Each row was made from one small tree. The marks that hang from a mark follow it in brackets, in the order of their numbers. Every link used is in the known rows. Write each row's tree.
Known rows
k_336{k_991}: [2.955,-1.986,0.013,-0.100,-1.097,0.688,-0.521,0.580,-0.340,-1.797,2.277,1.834,-1.480,3.690,-2.522,3.429,-0.891,-0.233,-2.827,-1.033,0.764,-0.288,1.912]
k_648{k_436 k_608{k_991{k_715}}}: [-0.311,-4.262,-1.132,1.161,1.974,0.352,-1.804,-1.330,-0.386,-1.957,1.030,-1.952,1.569,0.479,-3.612,0.790,-1.222,-0.839,-1.070,-1.202,0.005,3.825,0.423]
k_608{k_648{k_436} k_991{k_336 k_715}}: [1.110,-4.640,-1.131,-0.679,0.214,1.074,0.703,-1.111,0.244,-1.328,2.448,-1.823,-0.090,1.501,-1.412,0.177,-3.708,-0.063,-1.182,-1.646,0.220,2.729,0.631]
k_608{k_436 k_648 k_991}: [1.048,-4.108,-0.157,-0.612,1.588,3.574,0.580,-0.567,0.176,-0.851,1.549,-1.776,-0.090,6.000,-1.141,2.282,-2.652,0.621,-0.685,-0.677,0.395,-0.931,0.723]
k_991{k_715}: [2.800,-2.503,0.004,-0.204,-1.758,-0.701,-1.018,0.581,-2.059,0.890,1.770,0.001,0.682,2.502,-1.290,1.269,1.532,-0.976,-2.341,-0.850,-0.440,1.773,1.975]
k_608{k_436 k_991}: [1.086,-3.131,-0.393,0.020,0.263,2.881,-0.329,0.368,-1.371,-0.265,1.044,-1.156,0.517,5.181,-2.296,1.295,-1.074,0.709,-0.670,-0.302,0.443,-0.668,0.983]
k_436{k_648}: [1.543,-3.254,1.087,-0.139,-0.951,1.846,0.044,1.371,-2.111,-1.117,0.799,-0.508,-1.497,3.362,-2.516,1.428,0.990,0.336,-2.757,-2.167,-0.495,-0.921,1.158]
k_436{k_608{k_991} k_648}: [0.362,-5.582,1.789,-0.227,1.445,3.142,0.742,1.551,0.133,-0.347,0.739,-1.606,-1.567,3.701,-4.279,1.785,0.071,2.173,-2.741,-1.190,-0.325,-1.317,-0.405]
k_608{k_436{k_648} k_991}: [0.407,-4.259,0.511,-0.643,0.621,4.544,0.129,0.604,-1.934,-1.394,0.714,-2.328,-0.428,5.112,-2.663,0.070,-1.182,1.666,-0.492,-2.176,-0.807,-0.812,0.755]
k_608{k_648{k_436}}: [1.966,-3.587,-0.481,0.679,1.573,0.129,0.692,-1.413,0.196,-3.057,1.958,-1.083,-0.988,2.771,-0.609,3.184,-1.157,-0.724,-1.743,-1.998,0.401,0.190,0.839]
k_336{k_991{k_608{k_436{k_648}} k_715}}: [3.919,-4.065,-0.316,-0.323,-0.367,3.667,-2.192,-0.807,-1.617,-3.580,1.333,-1.308,-1.301,2.217,-0.510,-1.213,-0.446,-0.686,-0.746,-3.315,-1.326,3.745,2.694]
k_436{k_608 k_648}: [1.147,-4.798,1.897,0.014,1.299,1.798,1.120,1.920,-0.574,-0.299,0.693,-0.318,-1.920,2.616,-3.156,1.758,2.188,1.069,-3.356,-2.382,-0.826,-1.262,0.317]
k_336{k_991{k_44}}: [3.122,-1.088,0.790,0.084,-2.223,-0.444,-0.057,1.034,-0.479,-1.217,1.703,2.751,-2.346,3.324,-4.581,3.135,-0.688,-1.320,-1.990,-0.763,1.880,1.912,1.108]
k_336{k_991{k_44{k_657} k_608{k_648}}}: [3.428,-2.977,-0.568,3.616,-2.394,0.401,-2.760,-0.691,1.005,-3.816,1.615,2.341,-3.912,3.621,-3.921,3.339,-1.672,-3.193,-3.009,0.974,1.428,3.675,0.872]
k_436{k_608{k_648 k_991{k_336 k_715}}}: [0.756,-5.725,0.400,-1.433,1.168,1.673,1.470,0.889,1.403,1.954,2.042,-0.557,-0.500,2.300,-2.609,1.115,-1.717,0.869,-2.956,-0.428,-0.081,1.181,0.410]
k_608{k_648{k_436} k_991{k_44 k_715}}: [1.826,-3.855,0.278,0.267,0.029,-0.480,0.156,-1.336,0.050,-2.091,2.009,-2.026,-0.484,2.353,-3.129,1.288,-2.669,-1.024,0.268,-1.111,1.324,4.654,-0.102]
k_608{k_648{k_436} k_991{k_44}}: [1.228,-3.693,0.269,0.762,0.760,0.526,0.817,-1.145,0.703,-2.738,1.744,-1.353,-1.496,3.265,-3.933,2.513,-3.203,-0.736,-0.327,-0.801,2.159,2.100,-0.499]
k_715{k_991{k_608{k_648}}}: [2.788,-6.574,0.837,-0.131,-1.650,1.636,-1.804,-2.014,1.494,-1.851,1.168,-1.764,-2.205,4.300,-2.013,3.365,-0.742,-1.561,-3.591,-0.800,1.722,0.706,2.069]
k_608{k_436 k_648 k_991{k_44 k_336}}: [0.318,-3.010,0.146,-1.092,-0.408,3.193,2.271,0.948,-0.259,0.940,1.157,0.447,-1.563,4.356,-3.652,0.419,-3.331,-0.390,-0.387,-0.611,1.395,1.211,0.060]
k_715{k_991{k_44 k_336 k_608}}: [2.249,-4.438,0.837,-0.187,-5.203,0.468,-1.011,0.237,-0.374,0.792,0.314,0.947,-2.685,1.909,-5.676,0.450,-0.022,-2.958,-3.438,-0.609,2.622,3.112,1.649]
k_648{k_436{k_608{k_991{k_44 k_336}}}}: [-0.021,-4.069,0.108,0.418,0.499,0.182,2.039,0.892,0.400,0.252,1.033,0.640,-1.584,0.675,-6.016,0.422,-1.344,-0.241,-1.672,-0.685,1.570,2.248,-0.918]
k_715{k_991}: [1.909,-4.906,1.520,-0.792,-2.852,-0.007,-0.735,-0.149,-0.045,0.068,1.151,-0.130,-1.184,4.216,-3.621,3.540,0.801,-0.665,-2.990,-1.826,0.738,-0.485,1.840]

Which tree is each row?
[3.119,-2.782,-1.717,0.021,-2.953,1.004,-1.914,0.363,-2.437,1.041,1.139,0.077,-0.122,0.785,-1.605,-1.334,0.626,-2.405,-3.753,0.171,0.511,3.203,2.548]  k_991{k_336 k_608 k_715}
[1.762,-4.492,-0.217,-0.874,1.180,2.658,-0.046,-0.598,-0.216,-0.363,2.011,-2.374,0.957,4.818,-0.333,1.206,-2.070,0.335,0.098,-1.301,-0.462,1.583,1.437]  k_608{k_436 k_648 k_991{k_715}}
[3.197,-2.147,-1.672,3.700,-3.315,-0.128,-3.732,-0.413,-2.828,-0.273,0.286,0.857,-0.551,2.452,-2.670,-0.833,2.213,-4.033,-0.668,-0.031,-0.174,6.216,1.344]  k_991{k_44{k_657} k_608{k_436} k_715}
[-0.946,-3.136,-0.536,1.801,1.538,0.248,-0.560,-0.476,-0.299,-1.947,0.157,-0.334,-0.289,1.156,-6.514,1.636,-1.594,-1.451,-0.917,-0.374,1.992,3.178,-0.847]  k_648{k_436 k_608{k_991{k_44}}}
[3.490,-2.247,-1.153,3.977,-4.449,-1.521,-4.080,-0.028,-2.421,-0.313,0.587,1.202,-1.071,1.754,-3.796,0.165,2.466,-3.998,-2.639,1.129,0.586,6.155,1.203]  k_991{k_44{k_657} k_608 k_715}
[1.079,-3.234,0.469,-1.408,-2.226,0.822,1.079,0.982,-0.147,1.578,1.688,0.296,-0.914,2.537,-4.001,0.385,-2.771,-0.936,-1.353,0.009,1.415,3.550,0.471]  k_608{k_648 k_991{k_44 k_336 k_715}}
[4.208,-2.218,-1.006,3.538,-4.301,-1.268,-4.298,-0.269,-0.944,-2.200,1.564,2.295,-2.087,1.766,-4.212,1.341,0.325,-3.378,-2.452,0.584,0.630,6.546,1.365]  k_336{k_991{k_44{k_657} k_608 k_715}}
[-1.611,-2.565,-0.462,-0.107,0.142,2.929,1.058,1.541,-0.884,1.851,-0.233,1.564,-0.333,2.173,-6.235,-0.597,-1.978,-1.178,-0.860,-0.269,1.350,2.190,-0.352]  k_648{k_608{k_436 k_991{k_44 k_336}}}
[3.502,-1.836,-0.997,4.013,-3.714,-0.288,-3.712,-0.004,-0.440,-2.889,1.155,3.101,-3.236,2.937,-5.124,2.353,0.007,-3.279,-3.360,1.131,1.607,4.138,0.898]  k_336{k_991{k_44{k_657} k_608}}
[4.801,-1.920,-0.197,0.576,-3.142,-0.456,-2.881,-0.201,-0.876,-1.711,1.807,1.190,-1.836,1.401,-3.459,0.726,-0.187,-2.765,-2.185,-0.164,1.729,5.952,2.206]  k_336{k_991{k_44 k_608 k_715}}
[1.163,-6.656,0.736,-1.273,-2.543,4.582,-0.764,-0.484,-1.108,-0.936,0.055,-1.591,-2.466,2.651,-2.839,-1.774,-0.370,-0.802,-2.284,-3.800,-0.394,0.723,2.136]  k_715{k_991{k_336 k_608{k_436{k_648}}}}
[-0.309,-3.900,-0.954,0.175,1.706,2.545,-1.456,-0.016,-1.146,0.550,0.566,-1.221,2.148,2.406,-2.793,0.089,-0.561,-0.349,-0.261,-0.798,-0.701,2.709,0.800]  k_648{k_608{k_436 k_991{k_715}}}
[0.151,-2.830,-0.958,-0.762,-0.508,3.367,0.726,1.040,-1.619,1.189,1.053,-0.038,0.049,4.098,-2.846,-0.205,-2.048,0.454,-1.303,-0.660,0.375,-0.752,0.914]  k_608{k_436 k_991{k_336}}
[2.532,-3.603,-1.130,0.103,-0.915,2.307,-0.194,-0.212,-0.006,-0.435,1.283,0.131,-1.974,2.399,-1.080,0.669,-1.222,-1.944,-4.188,0.635,1.243,0.338,1.672]  k_991{k_336 k_608{k_648}}
[-2.314,-4.670,0.316,-0.569,0.421,4.065,0.510,1.969,-1.013,0.142,-0.060,-0.368,-1.051,1.534,-5.813,-0.450,-2.064,0.761,-3.253,-1.054,-0.092,-0.214,-0.313]  k_436{k_648{k_608{k_991{k_336}}}}
[4.499,-4.513,-1.390,0.952,1.064,0.575,-2.228,-3.033,0.935,-5.525,2.929,-1.485,-1.434,1.019,0.241,1.698,-2.594,-1.813,-1.787,-2.219,0.295,4.687,2.241]  k_336{k_991{k_608{k_648{k_436}} k_715}}
[-1.006,-4.176,-0.995,1.558,2.736,1.577,-1.025,-1.027,0.276,-2.394,0.676,-1.311,0.531,1.658,-4.536,1.799,-1.803,-0.390,-1.914,-0.629,0.987,1.209,-0.404]  k_648{k_436 k_608{k_991}}
[0.554,-4.094,0.861,1.533,-6.258,-1.561,-0.687,1.213,-0.450,1.303,0.534,3.053,-2.966,2.841,-6.582,1.821,0.499,-2.314,-3.111,-1.309,0.959,2.210,0.628]  k_715{k_991{k_44{k_657} k_336}}
[-0.941,-3.758,-0.753,0.489,2.378,3.549,-0.658,0.017,-0.562,-0.069,0.325,-0.643,0.902,3.682,-3.760,1.390,-0.910,-0.063,-1.119,-0.393,0.249,0.061,0.336]  k_648{k_608{k_436 k_991}}
[0.869,-3.877,1.834,-1.342,-4.983,-0.441,0.836,1.351,-0.375,1.952,0.768,2.042,-2.461,2.468,-5.776,1.509,-0.018,-1.897,-2.862,-1.916,1.883,1.458,1.376]  k_715{k_991{k_44 k_336}}
[2.129,-1.469,0.157,-0.925,-3.996,-1.117,0.463,2.044,-2.537,2.686,1.189,2.229,-0.649,0.780,-3.732,-0.701,0.814,-2.133,-2.118,-0.983,0.724,3.830,1.501]  k_991{k_44 k_336 k_715}
[4.501,-2.074,-0.636,0.310,-1.834,0.969,-2.318,-0.579,-1.446,-1.735,1.409,0.849,-1.195,1.964,-2.199,-0.357,-0.346,-2.671,-0.457,-1.243,0.824,6.046,2.288]  k_336{k_991{k_44 k_608{k_436} k_715}}
[2.861,-3.747,-1.013,0.571,1.308,3.241,-1.006,-1.378,-0.467,-1.738,0.961,-1.473,-0.820,4.378,0.494,1.352,-0.513,-1.525,-1.829,-0.433,0.605,0.531,1.902]  k_991{k_608{k_436 k_648}}
[-1.240,-3.560,-1.237,-0.745,0.860,2.974,-0.186,0.664,-1.159,1.888,0.666,-0.028,1.700,1.251,-3.186,-1.399,-1.520,-0.468,-1.187,-1.072,-0.701,2.564,1.029]  k_648{k_608{k_436 k_991{k_336 k_715}}}
[2.258,-1.628,-0.179,2.903,-4.220,-2.593,-2.222,1.293,-2.508,0.684,1.141,2.247,-0.625,2.277,-4.035,1.187,2.233,-2.850,-2.007,-0.149,-0.423,4.617,0.812]  k_991{k_44{k_657} k_715}
[1.067,-4.592,-0.643,0.535,1.952,1.536,0.288,-1.636,0.875,-3.347,2.015,-2.423,-0.626,3.869,-1.943,2.950,-3.328,0.520,-1.298,-0.852,1.110,0.115,0.133]  k_608{k_648{k_436} k_991}
[0.153,-2.005,-0.766,2.328,-4.334,0.055,-0.754,1.895,-1.415,1.271,0.868,2.646,-1.916,3.351,-6.773,0.941,-1.144,-1.238,-2.750,1.552,1.227,2.020,-0.403]  k_608{k_991{k_44{k_657} k_336}}
[-0.015,-3.193,-0.112,1.949,-2.852,0.740,0.094,1.337,0.211,0.306,1.243,1.983,-2.644,3.997,-5.583,1.888,-2.606,-1.211,-2.580,1.441,1.055,1.636,-0.698]  k_608{k_648 k_991{k_44{k_657} k_336}}
[0.641,-5.202,-0.360,1.119,2.755,0.714,0.290,-0.460,0.755,-1.615,1.318,-1.408,-0.174,2.580,-3.684,2.559,-0.409,0.808,-1.997,-0.865,0.377,0.314,-0.425]  k_648{k_436{k_608{k_991}}}
[1.290,-2.260,0.109,-0.867,-3.667,0.152,0.108,1.657,-1.987,2.605,1.222,1.046,-0.273,1.698,-4.974,-0.747,-1.284,-1.066,-1.667,0.328,1.222,3.696,0.843]  k_608{k_991{k_44 k_336 k_715}}
[3.787,-3.844,-0.721,1.471,-0.367,-0.622,-1.599,-2.273,-0.461,-3.106,1.505,-1.511,-1.263,0.538,-1.402,0.444,-0.604,-3.537,-0.843,-1.085,1.563,6.320,1.311]  k_991{k_44 k_608{k_648{k_436}} k_715}
[0.627,-2.025,0.076,-0.513,-3.066,1.056,0.801,2.009,-1.417,1.631,0.955,1.552,-1.510,2.992,-6.016,0.476,-1.642,-0.647,-2.229,0.964,2.270,1.377,0.057]  k_608{k_991{k_44 k_336}}
